Each row was made from one walk, in order. Every step used is in the known rows, and no mark comes twice. Write each row's walk.
In the rows, 128 means zero.
Known rows
marur -> pimo: [144  96 123 163 162 128 128 144  76  70 128 129 102 106 133 180  97 129
 149 100 104 128 148 113 132 105 107 127 136 106 119]
zelubab -> vusa -> gudud -> bura: [141 126 121 120 178  83 103 139 111 105 138 132 122 110  84 170  66 139
 137  81 115 138 152 124 126 125 138 156 122 129 125]
kubeb -> zelubab: [152 105 161 134 168 120 114 120  98 109 128 145 106 134 124 171  95 139
 128 104 128 119 127 129 142 112 136 131 122 132 100]
bura -> gudud -> vusa: [132  94  98 141 184  98 122 155  98  82 129 126 137 102 123 139  91 158
 134  96 120 132 142 132 103  94 134 151 152 120 104]
gudud -> vusa -> zelubab -> kubeb: [147 103 113 142 194 102 106 136 117 113 125 137  85 126 106 174  78 139
 149  57 121 152 146 102 139 144 130 128 130 102  67]
gudud -> vusa -> zelubab: [156  99 119 143 186 126 117 141 122  98 115 133 107 134 113 174  85 128
 142  69 126 135 144 115 112 129 132 132 145 103  91]
kubeb -> zelubab -> rebo: [148 101 165 129 176 108 120 113  85 116 148 133 107 121 123 179 111 137
 116  94 128 124 105 121 143 101 142 125 119 152 112]
bura -> gudud: [135  93 125 144 165  97 122 150  95  85 133 144 138 106 131 151 102 152
 131 111 115 114 147 138 129 102 122 136 136 122 107]
marur -> pimo -> zorez: [153 111 109 170 164 123 128 149  68  78 126 108 108 116 132 203 107 133
 172  79  95 131 154 102 134 102 130 124 132 131 124]
zorez -> pimo -> marur -> fumav -> rebo -> zelubab: [189 104  99 215 127 140 149 171  59  82 125 110 107 101 163 214  73 111
 124 134  87 149 165  89 141 133  82 145 178 142 131]
deruk -> fumav: [164 121 122 157 177 124 123 155 109 117 103 142 104 123 115 161  64 141
 133 117 119 109 160  97 152 117  91 133 157 120 125]
vavi -> zelubab: [145 110 138 158 171 107 136 135 116  77  84 130 105 111 127 169  76 116
 129  99 105 118 147 115 125 128 104 138 148 107 107]
zelubab -> vavi -> fumav -> rebo: [170  88  90 182 200 137 127 148  97 108 105 125 115 100 106 115  74 129
  78 119 123 138 134  93 132 111  77 187 157 135 166]
kubeb -> zelubab -> rebo -> fumav -> marur: [155 118 137 164 181  78 108 124  72 125 153 128 121 128 121 180  77 143
 108 120 154 121 143  97 160 110 125 157 151 160 122]
zorez -> pimo -> vavi -> fumav -> rebo -> zelubab -> vusa: [201 124  75 197 161 147 145 143 107  80 119 110 111  94 152 149  42 108
 107  89 117 153 124  57 146 154  72 179 156 132 154]
zelubab -> vavi: [151  94 131 156 189 133 123 119  90 100 116 132 109  78 116 124  78 144
  99 100 112 129 141 125 142  88 100 153 140 129 128]
fumav -> marur: [144 105 104 169 161  76 118 143  96  92 117 153 133 110 134 157  72 135
 108  98 137 131 150 106 132 114 102 148 163 119 129]
vusa -> zelubab: [160 101 147 146 168 125 119 135 120  98 116 153 107 136 120 184  97 119
 138  86 122 116 147 120 136 137 117 118 131 106  96]
zorez -> pimo -> marur: [170 105 139 180 148 113 126 147  82  95 121 133 123  94 159 183  76 136
 136  95 108 141 141 102 152 126  94 132 155 138 102]
zorez -> pimo -> vavi -> zelubab -> rebo: [168  95 147 163 151 123 153 115  98  53 115 118 110  66 177 173  68 124
 135  77 107 131 108  99 131 132  86 130 158 124 135]
rebo -> fumav -> marur -> pimo: [151 116  95 196 164  97 117 157  63  80 134 124 113 114 131 178  63 134
 141 127 132 123 186  89 146 115  90 160 171 113 130]
fumav -> deruk: [163  90 106 171 175 110 127 133 100  85 116 155 125  97 126 173  89 129
 112  86 125 125 139 129 132 103  95 143 147 118 104]
fumav -> vavi -> zelubab -> vusa -> gudud: [152 116 103 168 180 105 100 120 127  61 100 160 100 125 122 163  56  99
 128  98 133 102 155 131 118 145 123 158 167 127 133]
zorez -> pimo: [154 102 135 145 141 108 116 144 105  92 128 143 117  90 148 155  78 140
 136  88 118 143 141 118 152 129  80 116 142 116 125]
deruk -> fumav -> rebo: [171 102 104 174 186 123 134 162  98 132 106 142 100 122 121 161  70 132
 111 129 122 101 148  84 131 134  73 138 162 117 148]
bura -> gudud -> vusa -> zelubab: [145  90 119 142 180 112 116 155 113  80 133 141 126 124 119 172  98 145
 152  86 126 126 149 135 103 119 146 138 144 106  98]
deruk -> fumav -> rebo -> zelubab -> vavi: [192 116 108 190 212 159 147 153  84 124  99 114  80  81 115 152  59 132
  80 134 108 118 165  84 145 111  68 166 154 123 166]
gudud -> bura: [149 115 135 131 178  96 124 151 103 111 122 117 124  88 118 167  83 142
 128  83 116 133 161 117 122 104 115 146 129 124 111]
zorez -> pimo -> vavi -> fumav: [183 111 106 165 145 136 125 146 120  64 110 135 135 107 157 141  57 137
 137  89 123 146 132  91 155 131  78 155 165 124 131]
fumav -> rebo -> zelubab: [172 111 105 164 187 120 149 148 100 111 108 115 109 110 129 169  92 113
  90 111 106 123 151  97 127 130  90 145 138 117 118]
rebo -> zelubab -> vavi: [168 120 129 160 198 142 137 125  93  94 109 109 100  76 118 142  78 134
  91 105 100 139 163 118 151  88  99 161 133 124 119]

Which walk is each row?
[155  95 167 145 187 146 117 105  80 107 133 141  96  96 117 144  83 149
 105 108 124 126 127 136 144  88 130 154 123 139 125]  kubeb -> zelubab -> vavi
[158  83  86 184 136 127 124 144  85  63 127 153 122 110 120 189  82 124
 132 109 112 130 158 137 132  93  98 141 170 128 117]  marur -> fumav -> deruk
[147 108  81 180 142 122  99 131 110  40 109 159  98 139 118 178  50  92
 146 118 119 107 174 139 116 134 124 157 190 135 145]  marur -> fumav -> vavi -> zelubab -> vusa -> gudud
[150 104 140 145 176 102 108 131 115 113 128 156  86 129 112 180  85 130
 146  73 114 135 150 106 164 151 117 112 114 104  70]  vusa -> zelubab -> kubeb
[166 123 107 188 193 110 110 152 117  97  86 158  67 108 141 171  40 119
 135 105 131 100 182  90 152 140  84 143 172 116 111]  deruk -> fumav -> vavi -> zelubab -> kubeb
[161 131  97 197 188 118 107 118 110  93 102 122  91 107 128 151  38  97
 125 107 139  90 180  99 135 134  96 173 174 141 106]  rebo -> fumav -> vavi -> zelubab -> vusa
[143 131 135 136 179  84 116 140 120  82 110 122 107 105  90 188  54 119
 145  86 106 133 159 121 112 140 137 162 132 116 128]  vavi -> zelubab -> vusa -> gudud -> bura
[177 133  82 200 190 115 125 157  99  76  97 122 123  98 115 143  56 131
  72 112 130 160 173  89 154  94  91 204 167 127 157]  rebo -> zelubab -> vavi -> fumav -> marur
[168 117  97 171 190 119 100 134 107 110 113 134 121 119 137 141  68 125
 116 120 147  90 191 117 151 115  88 157 174 142  98]  rebo -> fumav -> vavi
[153 123  97 178 172  81 109 144  94 111 117 132 133 122 120 153  54 140
 114 123 142 117 183  94 154 121  88 163 172 128 113]  rebo -> fumav -> marur
[181 135  88 187 192 134 141 152  94 132 112 118  79 110 108 173  53 112
 101 115 112 117 151  63 139 139  85 156 146 127 146]  deruk -> fumav -> rebo -> zelubab -> vusa
[152 121 135 163 192  97 135 128 101 103 105  95 107 109 111 175  75 119
 124 114 112 113 156  97 148 126  97 147 153 137 105]  vavi -> zelubab -> rebo -> fumav
[164 119  93 174 186 120 141 130  93 119 123 112  95 100 117 163  77 105
  91  95 107 130 136  84 128 134 100 155 131 131 126]  fumav -> rebo -> zelubab -> vusa
[167 107 142 160 190 147 107 131 100 101 118 135 105 122 102 137  77 142
 104 113 131 141 132 119 155  93 125 179 135 145 138]  kubeb -> zelubab -> vavi -> fumav
[162 118  98 218 172 105 138 129  62  51 114 117  82  96 153 189  28 131
 160 112 115 126 179  62 150 143  90 172 173 101 105]  rebo -> fumav -> marur -> pimo -> vavi -> zelubab -> kubeb
[142 121 123 147 171  98 114 122 126  73 101 141 100 131  93 170  59 112
 138  98 105 123 139 123 129 149 126 149 143 114 122]  vavi -> zelubab -> vusa -> gudud
[174 102  86 183 178 109 118 157 119  78 102 150 135 124 110 165  80 122
 109  92 135 141 143 110 145 108  92 170 157 123 117]  vavi -> fumav -> deruk
[149 118 135 109 179  85 110 155 118  97 122 134 136 119  99 173  80 148
 136  97 114 132 168 137 127 121 128 147 130 116 118]  vusa -> gudud -> bura
[167  73  84 181 214 143 122 168 104  86 125 130 119 109 104 136  82 140
 107 109 135 141 141 112  97 118 118 190 159 119 159]  bura -> gudud -> vusa -> zelubab -> vavi -> fumav -> rebo
[179 129  95 175 200 111 138 164  97 141 109 125  69 112 116 174  60 132
 109 120 103 130 169  63 167 148  75 140 138 112 115]  deruk -> fumav -> rebo -> zelubab -> kubeb
[171 122  95 234 159 139 147 137  67  40 105 137  75  92 152 202  17 111
 156 106 121 111 146  53 113 130  97 174 187 104 172]  deruk -> fumav -> marur -> pimo -> vavi -> zelubab -> vusa
[151 112 105 188 176 117 115 117 113  73  99 144  93  95 142 158  55  92
 118  83 135 100 147 111 112 129 109 158 165 134 120]  fumav -> vavi -> zelubab -> vusa
[181  82 100 220 116 131 128 155  60  54 135 149 123  90 156 218  67 126
 147 110 107 148 154 121 146 107  86 143 183 144 117]  zorez -> pimo -> marur -> fumav -> deruk
[173 108  96 165 216 123  99 132 109 111 133 117 109 126 126 169  82 118
 125  82 160 106 168 105 125 121 120 152 176 145  97]  gudud -> vusa -> zelubab -> rebo -> fumav -> vavi
[153 114  90 195 153  91 124 157  59  66 130 125 119 113 143 210  91 133
 158  82 118 140 160  93 126 103 125 140 155 128 149]  fumav -> marur -> pimo -> zorez
[178  92  88 194 198 136 119 140 103  76 105 144 122  84 102 136  70 134
  87  97 131 149 143 119 146  84  83 191 158 131 141]  zelubab -> vavi -> fumav -> deruk
[186  96  95 224 176 166 157 142  44  91 114  99  98  89 130 182  74 115
  89 146  81 136 166  95 131  94 100 181 173 157 136]  pimo -> marur -> fumav -> rebo -> zelubab -> vavi
[158 104 118 178 177 116 122 133 119  66  85 147 105 106 156 162  73 102
 117  98 133  95 164 126 113 123 100 148 174 120 116]  fumav -> vavi -> zelubab
[154 126 112 153 185  91 102 137 125  71 107 142 105 100 118 179  48 107
 133  83 134 110 173 131 102 136 132 172 156 127 137]  fumav -> vavi -> zelubab -> vusa -> gudud -> bura
